Each row comes from the steps of one path. Every step used is in the known rows, and no mark comes twice. Write the path behind each row, first mark first.
Known rows:
botimuf > tukuf > bifof > pudod: [-14  22   4  -5  13  -4  -3  -9  17  22  -5  62 -10 -22  11  -9 -16   9
   2   5  -7   7   8  -4  -4  11   2  -4  28  -9  12  -2  -2   4  -1 -11
 -10   3   2  13 -12   0   2  31  -3 -29   1   8  21  -4   4  -4]
pudod > zugan: [ -3  -4  -2  -7   1  -3   6  -4  -2   1   4  10   5   2  10  -3   2  -1
 -17   8   1  -2  -7   5   2  -1   2  -6   2  -2  23  19   1   2   3   2
   0   0  10  -7  -2   5  -2  -9  -6 -14   6  -3   3 -11   7  -2]
goget > botimuf > tukuf > bifof: [ -7  24   5  -7  13 -13 -13  -8  11  24   0  28 -10 -11  43   1 -12   2
  10   3 -30  11  19 -11  -2   8   1   7  29  -3  16   0 -12   6  -5  -6
 -10   0   3  11 -12  -1   8  18  17 -21   5  22  19  -8   2   5]
tened > goget > sena: [ -7  -4   4  -2  10  -8   5   2  -7  17   1  15   5  -6 -17  -4   3   8
 -10  -1 -14  12 -16   1  -6  -3  -3  -5  -4  -6  17   8  -4 -11  -5   7
  -4   4   7  -2   5   3  -7  -6   8   1  16 -22   8 -24  -9   0]
botimuf > tukuf: [ -8   7   5  -8   0  -4  -5  -9  -2   3  12  22  -9  -6  15  -5  -7   2
   1   6  -1   4   1  -7  -1   5   2  -6  17  -2  15   5  -1   6  -2  -2
   2   7   7  -1  -8  -6   0  11   2 -18   5  13   6 -11   1   1]
goget > tened > nonata: [ -2  14   3 -14  -1   3   8  -1   2  -3 -15  -4  19  -6  -3 -13  -3  13
  -6   5   3  11  -2 -11   3   1   2  -5  10  -9  19 -10 -11   8   0   0
 -11   8  14  -1  -1   0  -6  26   5  28   2 -11  -1  -7   5  -4]
guzu > nonata > tened > goget > zugan: [-14  18   4 -15 -20  -9  -3  15  -1  22  -4  15  18 -13 -11 -10   2  19
 -10  -1  -7  -3 -11 -19  -6  -5   8  -1  13 -29  28   4 -11 -18  -5  -6
   6   5  11 -13   8  19  -1  22  22  33  21 -33 -13   1 -10  -2]
zugan > goget > botimuf > tukuf > bifof: [-12  29   6  -5  10 -14  -9  -9  14  12  -9  27  -5 -22  29  -7 -13   5
  10 -12 -25   8  22  -8  -3   5   5   3  42  -4  22  -1  -7  -1  -7 -13
 -11   1   2  16 -15   0   7  28  12 -14   4  30  15  12  -8  13]
zugan > goget > botimuf: [ -3  20   3   1   7  -8   0  -6  -6   6 -15  24   2 -16   6  -6  -5   7
   0  -9 -14   6  16   1   0  -6   8  -2  24  -4  20   5  -5  -3  -2  -4
  -8   4  11   2  -4   5   0  18   3   3  14   9  -9  18 -13  10]
sena > goget: [ -5   5   5  -3  18  -9  15  -3   4   3  -2  19   1  -1  -9  -1 -14   5
 -14   8 -10  11   1   3  -2  -2  -1  -5  16   1  18   2   8   5  -6   2
   4   6  12  -3  -4   9  -3   2 -17 -20  -3   2 -11  -7  -6  -5]
guzu > nonata > tened: [-10  12  -1 -17  -6  -3  -2   4   5  18 -11   3  16 -14  -8  -9  -1  13
  -1   8   0  -1  -1 -10  -1  -5  -1  -3  14 -16  22  14   1 -13  -7  -1
   5   6  10  -6   0  15  -1   9   2  18  15 -25  -4  16  -2  -7]
sena > goget > botimuf > tukuf > bifof > pudod: [ -8  30   6  -3  30  -8   2  -6  20  33 -20  70 -15 -21  30   4 -26  -1
  -5   4 -32  16  20  -5  -4   6   5   5  38 -10  14  -9  -1   5  -5 -10
 -16   3   2   6 -12   0   7  45  -4 -37   0  18  16  -8  -8 -14]
zugan > goget: [-11  11   3  -3   3  -7   5  -5  -1  -8  -7  10   4 -14 -15 -13  -6   9
  -3  -7   6   5   4   4  -2  -1   3  -8  23   0  21   6   5  -5  -1  -3
  -4   7  12   3  -6   4  -4   9 -10  -2   5   2  -8  15 -10  12]
bifof > pudod > zugan > goget > tened: [ -8   8   1  -8  -1   7  13  -4   9  -1 -23  33  18 -23 -16 -19  -2  12
 -25   3  21  -6  -1  10   3  -8   9 -20  23 -22  22   7  14  -1  -2  -8
 -20   8   8  -1  -5   1  -9  36 -14  15   7 -13   3   3   2 -13]
guzu > nonata: [ -6  13   1 -15  -4  -3   8  -5  -3  11 -14   3   5  -8 -18 -12  -1  11
  -4   3  -1   3   6  -7  -3 -11   0  -5  18  -9  15  12  -2  -4  -2   5
   3   5  13  -8   0   7  -5  12  -9 -22   6 -17  -1  18  -4  -5]
tukuf > botimuf > goget > sena: [ 11   1  -3  -2  16  -7   0  -1  -1   5  -7  16  -9 -20 -18   0  -4   8
   1   5 -10  19  -3 -15   0   4  -3 -14   0   6  14  -7 -10  -6 -13  12
 -21  -3   5  11 -18   4   1  13  18 -22  21 -15  20 -17 -13 -18]
guzu > nonata > tened > goget > botimuf > tukuf: [-14  24   3 -15  -3  -9  -9   9   4  34 -15  38   8 -18  25   2  -1   5
  -6 -11 -17   3  13 -23  -1  -2   2   8  24 -21  21  15 -11 -16  -7  -9
  -1   4   3   0   9   9   6  21  29  29  26 -11   1   8 -16  -7]
botimuf > tukuf > bifof: [-11  15   6  -8   7  -9  -9  -9  14   8   8  19  -5 -10  19  -6 -14   6
   5   5 -15   7   3  -6  -1  11  -1  -1  29  -1  18   1  -3   5  -5  -5
  -1   2   3  11 -15  -2   4   9   6 -22  -2  19  21  -8   7   6]
guzu > nonata > tened > goget: [-16  10   1 -16  -7  -6   4  11   5  18 -14  13  17 -15 -20  -8   5  13
 -14  -7  -4  -2  -4 -14  -2  -3   0   2  15 -16  25  17  -5 -20  -5  -4
   5   5   6  -2  12  20  -2   4  11  45  21 -29  -7  14 -11   0]
pudod > bifof > tukuf > botimuf: [-18  29  -3  -6  22  -2  -2  -4   0  12   6   0  -3  -8 -19  -9  -5   1
   3  -8 -23  24   6 -22   9  -4   3   4  22   8  18  -3 -10  17 -10   5
  14  -4   4   4  -9  10   6 -10  14  -6  22  23 -13 -30   5 -35]
tukuf > bifof > pudod > zugan: [ -9   7  -1  -3  11  -1   8  -5  19  21 -13  47   2 -14   8 -10  -8   4
 -18   9  -8  -1   2   9  -3   7   1  -6  16  -8  21  11  -2  -2   5  -3
 -13  -3   5   3  -5   8  -3  11 -12 -21   0  -6  19  -8  12 -11]
pudod > zugan > goget: [-13  -2   1  -3   0  -5   9  -5   2  -8  -7  11   8  -8  -6 -12   2   2
 -19  -4   8  -3  -3  10   2  -4   4 -13  18  -2  26  18   5  -4   3  -2
  -3   3  10   1  -5   4  -4   5  -9  -5   4   0   0   7  -3   9]
nonata > tened > goget: [-14   3   2  -8   1  -6  -2  11   3  12  -1  24  15 -11  -2   2   0  10
 -10  -4  -2   3 -14  -5   2   8   0  -2   2 -11  25   8  -9 -14  -6  -6
   4   5   4   2  12  15  -1 -12  19  52  21 -14  -8  -2  -5   4]
pudod > bifof > tukuf > botimuf > goget > zugan: [ -4  37  -1  -8   3  -7  -3   0  -4  12  10  15 -12 -19 -11  -6  -8   5
   9  -8 -19  18   6 -31  10   0  11  -5  26  -3  16 -19 -21  20 -10  10
   2  -3  10   4 -17  14  12  22  26 -23  24  21  -8 -28  -1 -39]
bifof > tukuf > botimuf > goget > zugan: [  5  23   0  -8  -3  -5 -13   3 -15   7   7  26 -11 -10 -10 -11 -10  12
   4  -4 -23  15  -1 -25   5   4  10  -4  17  -1  16 -16 -19  14 -10  10
 -14  -2  11   4 -18  14   7  32  27 -20  21  25 -10 -16   0 -25]
botimuf > tukuf > bifof > pudod > zugan > goget: [-22  12   2  -5   6  -3   1  -8  24  11 -12  54  -4 -25  11 -18 -12   3
 -12  -7   3  -1   6   6  -2   9   7 -12  40  -9  23  10   3  -2   3 -14
 -15   2   0  15 -13  -2   2  36 -10 -22  -2   9  28   5   1  -3]
bifof > tukuf > botimuf > goget > tened > nonata: [  1  23  -4 -12   5   3  -3   3  -1  -6 -22   6   9 -17 -20 -17  -8  13
  -4 -11 -13  21   3 -31  12   5   2  -3  21   2  18 -23 -21  16 -12   8
 -32   0   7  16 -10  12   3  39  30  20  12  16   4 -12   1 -33]

Which path is each row?
[ -1  16   4   0  23  -9   8  -4   0  15 -12  28  -2  -3  17   7 -13   0
 -10   4 -25  14  15  -2   0  -7   3   5  18  -2  16   0  -1   3  -5   4
  -1   4  12  -6  -5  10   1  13  -3 -17   7   3 -11  -6 -10  -7]
sena > goget > botimuf
[-13  17   1  -3   3  -3   0  -7   4  19 -16  69  -9 -23  30  -9  -8  -2
 -15  -7   1  -1  15   2  -1  -1  11 -10  31 -16  21  14  -3  -1   4 -10
 -21   3   6   1  -5  -6   0  45  -1 -23  14   9  13   6 -10  -9]
bifof > pudod > zugan > goget > botimuf > tukuf
[-16  34   5   0  13  -7  -6  -9  17  25 -21  64 -10 -34  20 -11 -16   7
   3  -8 -18  10  26  -5  -5   8   8   0  42 -10  17  -3  -6   0  -3 -16
 -22   2   1  15 -13  -1   5  51   4 -22   5  18  16  13  -9   1]
zugan > goget > botimuf > tukuf > bifof > pudod
[  3   8  -3   0  20  -9 -10   0 -11   9  -5  15  -8 -16 -25 -10  -6   8
   5  -5 -26  24  -9 -19   4   0  -3  -4   5  11  13  -6 -10   8 -16  20
 -23  -2   5  11 -18   9   3  14  22 -25  24  11   9 -20  -7 -29]
bifof > tukuf > botimuf > goget > sena
[-13  21   6  -7  13 -12  -7  -2  10  29  -3  42  -8 -15  34   2 -10   0
   1 -13 -35   9  14 -13  -2   8   2  14  28  -5  20   2 -16  -2  -3  -9
  -8  -1   0  15  -1   3   7   9  24   3  10  19  15 -10  -7  12]
tened > goget > botimuf > tukuf > bifof
[ 11  14   1 -15 -10   1  12   0   5 -10 -18  12  11 -18   1  -8  -8  12
  -8   0  13   9   8 -15   7   6  -1  -9  15  -9  14 -17 -16   5  -4   5
 -26   7  14  11  -5   3  -1  38   9  25   3 -15  15   6  -3 -15]
botimuf > goget > tened > nonata
[ -7  16  -1   0   5  -2  11  -4  -1  18 -28  60  -1 -20  13  -6  -1   0
 -20  -5  -3  -1  15   9   0  -5  11  -7  19 -13  22  13  -7  -6   5  -5
 -16   2   8  -2   0   2  -3  30  -7  -8  14  -7   2  12  -9  -9]
bifof > pudod > zugan > goget > botimuf
[-18  25   0 -10  12  -6   3  -7  -7   8  11   5   4  -8  -7 -11  -4   2
   4  -5 -13  13   7  -8   9  -6   0   3  22   0  13   3  -1  20  -3   6
  13   4  10  -4  -2   9   3 -11  -4 -13   9  21 -10 -18   8 -27]
pudod > bifof > tukuf
[  7   7  -4  -1  10  -2   3  -2   5  -2  -8  26 -11 -21  -8   0  -5   7
  -1  -3  -7  13   8 -15   5   9   1  -9  11   8  14  -4 -13  -2 -10   6
 -12  -3   5  11 -10  13   5  15  13 -12  19   0   5   1  -9 -14]
tukuf > botimuf > goget
[ -7   4   2  -8  -6   2   7  -4   8 -10  -7  -5  21 -10  -4 -16   0  10
 -20  -1  13  -4  -4   8   3  -9   5 -13  24 -17  26  10  17  -1  -6  -5
 -11   7   9   2  -6   3  -7  14  -6  17   4  -3   3   2   3  -4]
pudod > zugan > goget > tened
[-14   8   1  -6   8  -3   1  -8  24  22  -2  58  -8 -18  22 -10  -9   1
 -13   6  -4   0   2   2  -2  12   3  -7  23 -10  19  11   0   5   3  -7
 -12  -1   1   7 -10  -2   2  24  -8 -33   0   5  30 -14  10 -11]
botimuf > tukuf > bifof > pudod > zugan
[  9  16  -3 -12   4   5   6   3  11  -4 -23   8   7 -23 -14  -7  -3  13
  -7  -4   1  15   8 -28   9   8   2  -9  19  -1  18 -24 -22   4 -11   3
 -26   0  10  17 -10   7   0  39  23  22  13 -10  13  -7  -5 -23]
tukuf > botimuf > goget > tened > nonata
[ -9 -11   0   0   4  -8   5  -2  -2  -4  -6   6   9  -8 -12 -15   3   5
 -16   2   1   6 -16  13  -3  -8   2 -18   9  -2  24  19   7  -9  -1   5
 -14   3  12  -2  -8  -2  -8   5  -4 -13  10 -14  13  -8  -6  -3]
pudod > zugan > goget > sena
[ -3  11   4 -11  11   2  22   1  11  -5 -19   0  19  -6  -9 -10 -16  11
 -17   6  -6  16   0  -8   3  -5  -1  -2  22  -4  22 -15  -2  10  -5  -3
 -11  10  17   2  -1   4  -6  30  -5  16  -5 -14  -3 -12  -2  -8]
sena > goget > tened > nonata
[ -9  21  -2   2  17  -5   4  -5  16  23 -30  54   1 -27  16  -7  -6   2
 -15  -7 -20   2  16  10  -3   1   9  -4  32 -11  24   8  -8  -7   3  -8
 -23  -3   3  11  -4   9   2  31  -6 -12   6   2  15  15  -2  -2]
tukuf > bifof > pudod > zugan > goget > botimuf
[-11   3   0  -9  -1 -10   2  12   1  26 -12  11  20 -16 -26  -9   8  13
 -10   1 -11   7 -14 -10  -7  -6  -6  -5   2 -18  21  16  -2 -26 -11   2
  -2   6   7  -7   5  14  -4   3  19  34  27 -47   8  -3 -14  -5]
guzu > nonata > tened > goget > sena
[ -8  18   0  -1  15  -3  -5  -7  18  34 -12  65 -11 -18  50   0 -11  -5
  -9   6 -23   1  12  -1  -3   7   6   2  28 -11  19   6 -12   5   2  -8
 -20  -3   1   5  -8  -1   6  33   7 -35   5  12  29 -10   6 -11]
goget > botimuf > tukuf > bifof > pudod > zugan
[ -3  13   8  -2   5 -11  10   1  -3   9   8  21  -3   2   1  -1 -15   9
 -11  16 -13   9  -5  -4  -5  -7   8  -6  17 -11  20 -12   4   7  -4   1
   6   6  17 -15  -9   8  -1  22  -4 -26   2   0 -21 -17  -4  -2]
sena > goget > zugan
[ -5  32   4  -3  18  -6  -8  -9  14  30 -13  66 -15 -25  40  -1 -14   4
   6   4 -27  10  19 -10  -4   9   4   4  27 -12  14  -5 -13   6  -3  -8
 -15   1   1   9 -13  -3   5  39   9 -31   6  13  20  -2   1  -9]
goget > botimuf > tukuf > bifof > pudod
[ -8  22   7  -5  26 -14  -2  -7  18  23  -6  34  -8  -9  37   4 -25  -1
   1   4 -38  17  18 -10  -2   2   0  11  38   1  18  -6  -1   7  -7  -5
  -6   2   4   9 -13   3   9  24   2 -33  -4  23  12 -11  -5   2]
sena > goget > botimuf > tukuf > bifof
[ -9  17   3 -13  -4   2  13  -1   5 -13 -23  -7  21 -19 -17 -21  -4  16
  -9  -6  13   9   5  -8   2  -2   6 -11  28  -8  24 -11  -7   2  -2  -8
 -17   9  14   8  -5  -1  -8  34   0  35   1  -9   1   8  -5   4]
zugan > goget > tened > nonata
[-15  16   2  -4   5 -12  -7  -8  16  12  -7  29  -3 -16  45  -8  -8  -2
  -5  -8 -23   3  16  -1   0   2   6   1  40  -6  27  12  -5  -3  -2 -11
 -14  -3   3  16 -13  -1   7  25   7 -20   1  25  24   5  -2   8]
pudod > zugan > goget > botimuf > tukuf > bifof
[ 14  13   2 -14  -6  -1   3  -3  -2  -7  -8  17   7 -22   1  -6  -5  14
  -4   8   7   2   7  -7   6   0  -2 -12  14 -14  11 -11   5   5 -11   5
 -18   8   9   7 -10   6  -2  28   5  16   8  -6   9   2   1 -17]
botimuf > goget > tened
